Each row was made from one small tree. The marks that hang from a mark follow it in brackets, in alphabetical order. Every link used is in the known rows. Write each row's tree.
Known rows:
U{E Z{S{J} V}}: [ 2.96 -0.31 -3.21 -2.29  0.98 -1.87 -1.37  0.67 -2.78  1.27  0.35 -1.34
 -0.55  0.42  0.65 -3.57  1.30 -2.17  2.91  1.66  0.77  2.23]
U{E}: [ 1.71 -0.39 -0.61 -0.98 -2.16 -0.74  0.78 -0.22  0.07 -0.57 -0.91 -1.22
 -1.11 -1.34  1.39 -1.22  1.15 -1.60 -0.20 -0.91  0.65  0.56]
J{A{Z{S}}}: [ 1.20  0.70  1.25 -0.57  0.64 -1.41 -1.39 -1.52 -2.73  2.21  0.71 -1.19
  1.67  0.06 -1.23  0.86 -1.61 -0.49 -0.16  1.51  1.49  2.51]
V{Z}: [ 1.56 -1.21 -1.03 -1.09 -0.39 -1.24 -0.77 -1.13 -0.50  0.72  0.01 -0.97
  0.80 -0.33  0.76  1.31 -1.79  0.95  2.04 -0.61  0.13  0.18]
Z{A S{J} T V}: [ 1.60  1.33 -0.57  1.36  2.16  1.12 -0.16  2.55 -2.39 -1.03  4.71  0.29
  0.26 -0.30 -1.17 -1.98 -1.41 -0.10  1.02  0.89  2.10 -0.98]
U{E Z{A}}: [ 2.51 -0.36 -0.91 -0.92 -2.84 -0.45 -0.33  1.65  0.23 -2.05 -0.17  0.75
 -1.85 -1.48  2.41 -3.04  0.14  0.20  2.43 -1.37  2.19  0.83]
A{Z{V}}: [ 1.40 -0.52 -0.03 -0.40  0.74  1.89 -0.95  0.78 -0.35 -0.70 -1.48 -0.39
  0.97  0.60 -0.20 -1.38 -0.93 -1.95  1.69  2.33  0.85  1.42]
Z{T}: [-1.02  1.76  0.82  1.10 -1.03  0.39  0.57  1.21  1.04 -1.08  1.55  0.28
  0.66 -0.15  0.32  0.31 -0.63  1.21  0.24  0.75  0.54 -1.15]
H{F{Z{A T}}}: [-0.96  1.12  1.98  1.14 -2.45 -0.35  1.18  2.84 -0.68 -2.99  1.34  0.20
  0.43  0.56  2.58  0.13 -1.76 -0.70  0.70 -1.91  0.69  0.07]
H{F{Z{S V}}}: [-0.32 -0.07 -0.20 -2.39  1.82 -1.55  0.09  1.11 -2.97  0.11 -0.47 -2.10
  0.04  2.03  2.56  0.68 -1.82 -4.32 -0.11  0.39  0.80  2.55]
J{A{Z}}: [ 1.34  0.16  0.98  0.09 -0.41 -0.41 -0.74 -0.56 -1.41  0.64 -0.98  0.43
  2.26 -0.05 -0.68  0.51 -1.08 -0.37  0.66  1.32  0.51  1.56]
A{Z{S{J} T V}}: [ 1.49  1.20  0.32  0.97  1.70  0.99 -1.18  0.81 -1.76  0.87  2.74 -1.65
  2.40  1.73 -2.24 -1.24 -0.58 -1.00  2.02  3.16  0.68  0.91]
A{Z}: [ 0.82 -0.82  1.10  0.71 -0.68  1.08 -0.94 -0.83  0.35 -0.13 -0.89 -0.81
  0.79  1.11 -1.12 -0.49 -0.32 -0.37  1.55  1.36  0.11  1.50]
S{J}: [ 1.32 -1.05 -1.32  0.62  0.77 -0.26 -0.65 -0.43 -1.62  1.04  0.99  0.01
  1.12  0.89 -1.80 -1.05  1.50  0.14  0.95  0.40 -1.43 -0.25]
J{A}: [ 0.47  0.74 -0.32 -0.40  0.04 -1.52 -0.17 -0.13 -1.72  0.78 -0.44  0.95
  1.47 -1.13  0.61  0.46 -1.15  0.20 -1.00  0.09  0.70  0.08]
A{Z{S T V}}: [ 0.32  2.17  0.99  0.23  1.09  1.67 -0.93  0.88 -0.20 -0.40  1.35 -1.51
  0.90  0.73 -0.50 -0.67 -2.15 -1.33  1.49  2.53  2.17  1.15]
V{Z{A S T}}: [ 1.64  1.07  0.67  0.26 -0.56 -0.58  0.01  0.37 -0.69 -0.15  4.26 -1.12
  0.19 -1.11  0.40  1.17 -3.44  2.18  1.91 -1.78  2.99 -0.47]
T{Z{A S V}}: [ 0.86 -0.30 -0.07 -0.76  1.49  0.59  0.44  1.50 -3.02  0.26  1.41  0.01
 -1.03 -1.45 -0.32  0.78 -1.35 -1.02  1.30  0.82  2.18  1.07]
A{Z{S V}}: [ 1.60  0.02  0.29 -1.17  1.81  1.00 -1.10 -0.36 -1.27  0.44  0.08 -2.13
  0.55  1.00 -0.96 -0.90 -1.25 -2.36  1.10  2.15  1.15  2.07]
T{Z{S}}: [-0.64 -0.55  0.04 -0.64  0.63 -1.34  0.47 -0.85 -2.25  1.79  0.75 -1.34
 -0.05 -0.26 -1.03  2.72  0.57 -0.19  1.14  1.03 -0.10  1.73]
H{F}: [-0.25 -1.00 -0.41 -0.55 -0.87 -0.93 -0.61 -0.19  0.11 -0.41 -0.85  0.10
  0.99  0.94  1.65 -0.80  1.29 -1.08  0.61 -0.75  0.62  1.06]
Z{S{J{A}} T V}: [ 0.60  2.43 -1.34 -0.10  2.36 -1.52 -0.73  1.57 -4.30  1.81  3.13  0.84
  2.64 -0.50 -0.47 -0.27 -1.58 -0.89 -0.24  2.68  1.23 -0.27]
Z{A V}: [ 1.48  0.17 -0.21  0.15  0.94  1.52  0.07  2.23 -1.20 -2.04  0.20  1.55
 -0.76 -0.95  1.09 -2.04 -2.04 -1.25  0.40 -0.26  2.12 -0.20]
Z{A S T V}: [ 0.37  2.30  0.83  0.64  1.18  1.72  0.11  3.18 -0.75 -1.77  3.57  0.76
 -0.78 -0.90  0.78 -0.96 -2.91 -0.49 -0.31  0.10  3.39 -0.52]

Write each row's tree:
[ 2.19 -1.55 -1.29 -0.28  2.13  0.20  0.07  1.39 -4.76  1.12  2.35  0.15
  0.46 -0.19 -2.17  0.07  0.29 -0.33  2.31  1.13  0.89  0.92]
T{Z{A S{J} V}}
[-0.20  2.43  1.29  1.03 -0.22  1.70  1.65  4.37 -1.57 -3.06  1.78  0.14
 -0.94 -0.58  2.12 -0.12 -3.97 -1.18  0.48  0.00  1.07 -0.98]
F{Z{A T V}}
[-0.50  2.42  0.38 -0.34  1.66  0.64  0.00  1.85 -0.74 -0.27  2.32 -0.95
  0.01 -0.42  0.58 -0.05 -1.90 -0.90 -0.03  1.52  2.31 -0.10]
Z{S T V}
[ 1.57  0.17 -1.15 -0.40  2.02 -2.70 -0.76 -0.86 -4.30  3.44  2.38 -0.16
  1.81  0.14 -1.90  0.58  0.08 -0.05 -0.39  1.20 -0.33  0.71]
Z{S{J{A}}}
[ 1.38  0.80  0.12 -0.55  2.14  1.22 -0.48  1.53 -2.05 -0.67  1.80  0.18
 -1.23 -0.70 -0.02 -1.34 -2.49 -1.62 -0.21 -0.10  3.18  0.59]
Z{A S V}
[ 1.72  1.18 -0.41  1.03  0.41  0.48 -1.18  1.49 -2.66  0.45  0.57  1.05
  3.87  0.18 -1.11 -1.40 -1.31 -0.76  1.71  3.60  0.21  0.27]
S{J{A{Z{T V}}}}
[ 1.40  0.07 -2.76 -2.60 -1.12 -0.83 -0.71  1.98 -0.29 -1.30 -2.28 -0.20
 -0.75 -0.86  3.23 -3.55  0.12 -2.04  2.20  0.75  1.64  1.26]
U{E Z{V}}
[ 1.16  0.78  0.42 -0.94  1.85  0.30  0.73  2.23 -3.36 -0.25  1.69 -1.43
 -1.93  0.27  0.96  0.41 -4.10 -2.35 -0.42 -0.32  1.59  1.57]
F{Z{A S V}}
[ 1.63  1.19  0.28  1.88 -0.95 -0.45 -0.91  0.14 -2.17  1.11  1.60  0.42
  4.28  0.40 -1.97 -0.13 -0.44  1.01  1.83  2.46 -0.52  0.35]
S{J{A{Z{T}}}}
[ 3.34 -0.80 -2.37 -1.87  1.71 -4.01 -1.76 -2.35 -4.64  4.15  2.59 -1.27
  2.82 -0.15 -1.55  1.52 -1.51  0.74  1.70  0.26 -0.09  0.95]
V{Z{S{J{A}}}}
[-0.26 -0.75 -0.72 -1.92  0.27 -0.81  0.42  1.48 -2.16 -1.24 -2.03 -0.79
  0.75  1.56  3.12 -0.16 -1.21 -4.19  0.37 -0.02  0.03  1.85]
H{F{Z{V}}}
[ 1.92 -0.10  0.57  0.51  1.48 -0.90  0.61  0.82 -4.02  1.16  3.59 -1.80
 -0.68  1.08 -1.51  0.70 -1.34 -0.14  0.68 -0.73 -1.45  0.97]
F{Z{A S{J}}}
[ 1.44  2.00  0.46 -0.31 -2.40 -0.81 -0.27  1.92  0.11 -1.77  3.01 -0.38
 -2.11 -1.22  1.66 -2.19 -0.73  0.95  2.19 -0.98  3.53  0.57]
U{E Z{A S T}}
[ 0.37  2.56 -0.50  0.68  1.48 -2.24 -0.55  0.06 -3.20  2.35  3.82  0.29
  2.31 -0.09 -1.66  0.63 -0.40  1.24 -0.16  1.48  0.00 -0.35]
Z{S{J{A}} T}
[ 2.06  0.79 -1.96 -1.27  3.48 -1.99 -1.15  0.22 -5.08  2.68  1.70  0.55
  2.18  0.18 -1.11 -0.31 -0.88 -1.45 -0.55  2.09  0.60  1.08]
Z{S{J{A}} V}
[ 0.26  2.96  0.38  0.61  1.25 -3.23  0.51  0.71 -4.84  2.72  3.48 -1.42
  1.72  0.54 -0.87  2.07 -1.97  0.21 -0.56  1.47 -1.21  0.36]
F{Z{S{J{A}} T}}
[ 0.26  2.94  1.20 -0.10  1.25  0.17 -0.93  0.99 -2.12  0.54  1.44 -0.22
  2.62 -0.51  0.37  0.31 -3.32 -1.40  0.22  3.27  2.83  1.28]
J{A{Z{S T V}}}
[ 1.91  1.11 -1.75 -0.49  0.55 -3.61 -0.73 -0.66 -3.58  3.37  4.18 -0.99
  3.41 -0.65 -1.05  1.83 -1.99  2.14  1.49  0.88  0.45 -0.21]
V{Z{S{J{A}} T}}
[ 1.54  0.65  0.13  0.86 -1.61  0.51  0.34  1.16  0.16 -1.51  2.69  0.47
  0.57 -1.60  0.95  0.09 -2.97  2.42  2.16 -1.36  2.37 -1.78]
V{Z{A T}}
[ 1.13  1.30  0.63  2.10  0.82  0.40 -0.14  1.25 -1.76 -0.14  5.38 -0.17
  0.34 -0.12 -2.23 -1.20 -0.48  1.74  0.74 -0.24  1.08 -0.84]
Z{A S{J} T}
[ 0.52 -0.86  0.81  0.05  0.18 -0.23  0.70  0.33 -2.27  0.68  1.96 -0.45
 -1.17 -1.05 -1.25  2.02 -0.45  0.88  1.15 -0.13  1.41  1.15]
T{Z{A S}}
[ 1.80  0.59 -1.06  0.26  0.62 -1.81 -0.67 -0.95 -1.99  2.34  4.46 -2.00
  1.87  0.45 -1.63  1.13 -0.88  2.14  2.42  0.40 -0.10 -0.24]
V{Z{S{J} T}}
[ 1.96  0.85  0.28 -1.56  2.09 -0.47 -1.30 -0.04 -3.16  1.51 -0.13 -0.53
  1.82  0.09 -0.59 -0.14 -2.81 -2.29  0.20  2.58  2.16  2.56]
J{A{Z{S V}}}
[ 0.10  3.08 -0.41  0.05  0.92  0.63 -1.24  3.79 -0.58 -1.85  3.32  0.96
 -0.76  0.11  1.44 -1.99 -3.29  0.52  1.76  0.91  3.59  0.05]
U{Z{A S T V}}
[ 0.38  1.41  0.80  1.04 -0.26  2.48 -0.65  1.88  0.65 -1.66 -0.34 -0.07
  1.58  0.72  0.30 -1.15 -1.49 -1.42  1.87  2.73  1.35  0.24]
A{Z{T V}}
[ 1.14 -0.78 -2.32 -1.65  2.47 -2.45 -0.50  0.29 -6.42  3.80  0.79  0.38
  2.49 -0.87 -1.47  1.57  0.16 -1.25  1.27  3.10  0.04  1.67]
T{Z{S{J{A}} V}}
[ 1.85 -0.06 -1.88 -0.71  3.34 -0.20 -0.87  0.21 -3.10  1.82  2.11 -0.89
  0.81  1.07 -1.29 -1.40  0.25 -1.82  0.33  1.76  0.19  0.98]
Z{S{J} V}
[-0.75  1.89  2.25  0.72 -1.08 -0.74  0.91  1.90 -1.58 -1.87  3.09 -0.99
 -0.54  0.86  1.82  0.81 -2.15 -1.18  0.12 -1.81  1.90  0.96]
H{F{Z{A S T}}}
[-0.09  1.96  2.49  1.10 -0.05  0.71 -0.37 -0.36  0.27 -0.05  2.49 -2.00
  1.07  1.30 -1.51  0.60 -1.28  0.44  0.97  1.51  1.53  0.94]
A{Z{S T}}
[ 0.99 -1.00 -0.48 -0.07 -0.19  1.21  0.90  2.28 -2.40 -1.44 -0.60  1.22
 -0.21 -1.57  0.30  0.19 -0.89 -0.53  2.18  0.60  1.22  0.07]
T{Z{A V}}
[ 0.04  1.58  0.09  1.46  1.16 -0.54 -0.24  0.01 -1.51  1.41  4.31 -0.86
  1.02  0.87 -2.18  0.15  0.33  1.09  0.45  0.87 -0.16 -0.44]
Z{S{J} T}
[ 0.70  2.36  0.73  0.21 -0.30  0.88 -0.73  2.02 -1.50 -0.62 -0.35  1.11
  3.14 -0.44  0.67 -0.43 -2.84 -0.81  0.98  3.10  1.96  0.57]
J{A{Z{T V}}}
[-0.17  2.93  1.53  0.23  1.37  0.91  1.42  3.55 -2.57 -1.62  3.10 -0.89
 -1.37  0.02  1.38  0.45 -4.67 -1.53 -0.07  0.22  1.96  0.28]
F{Z{A S T V}}
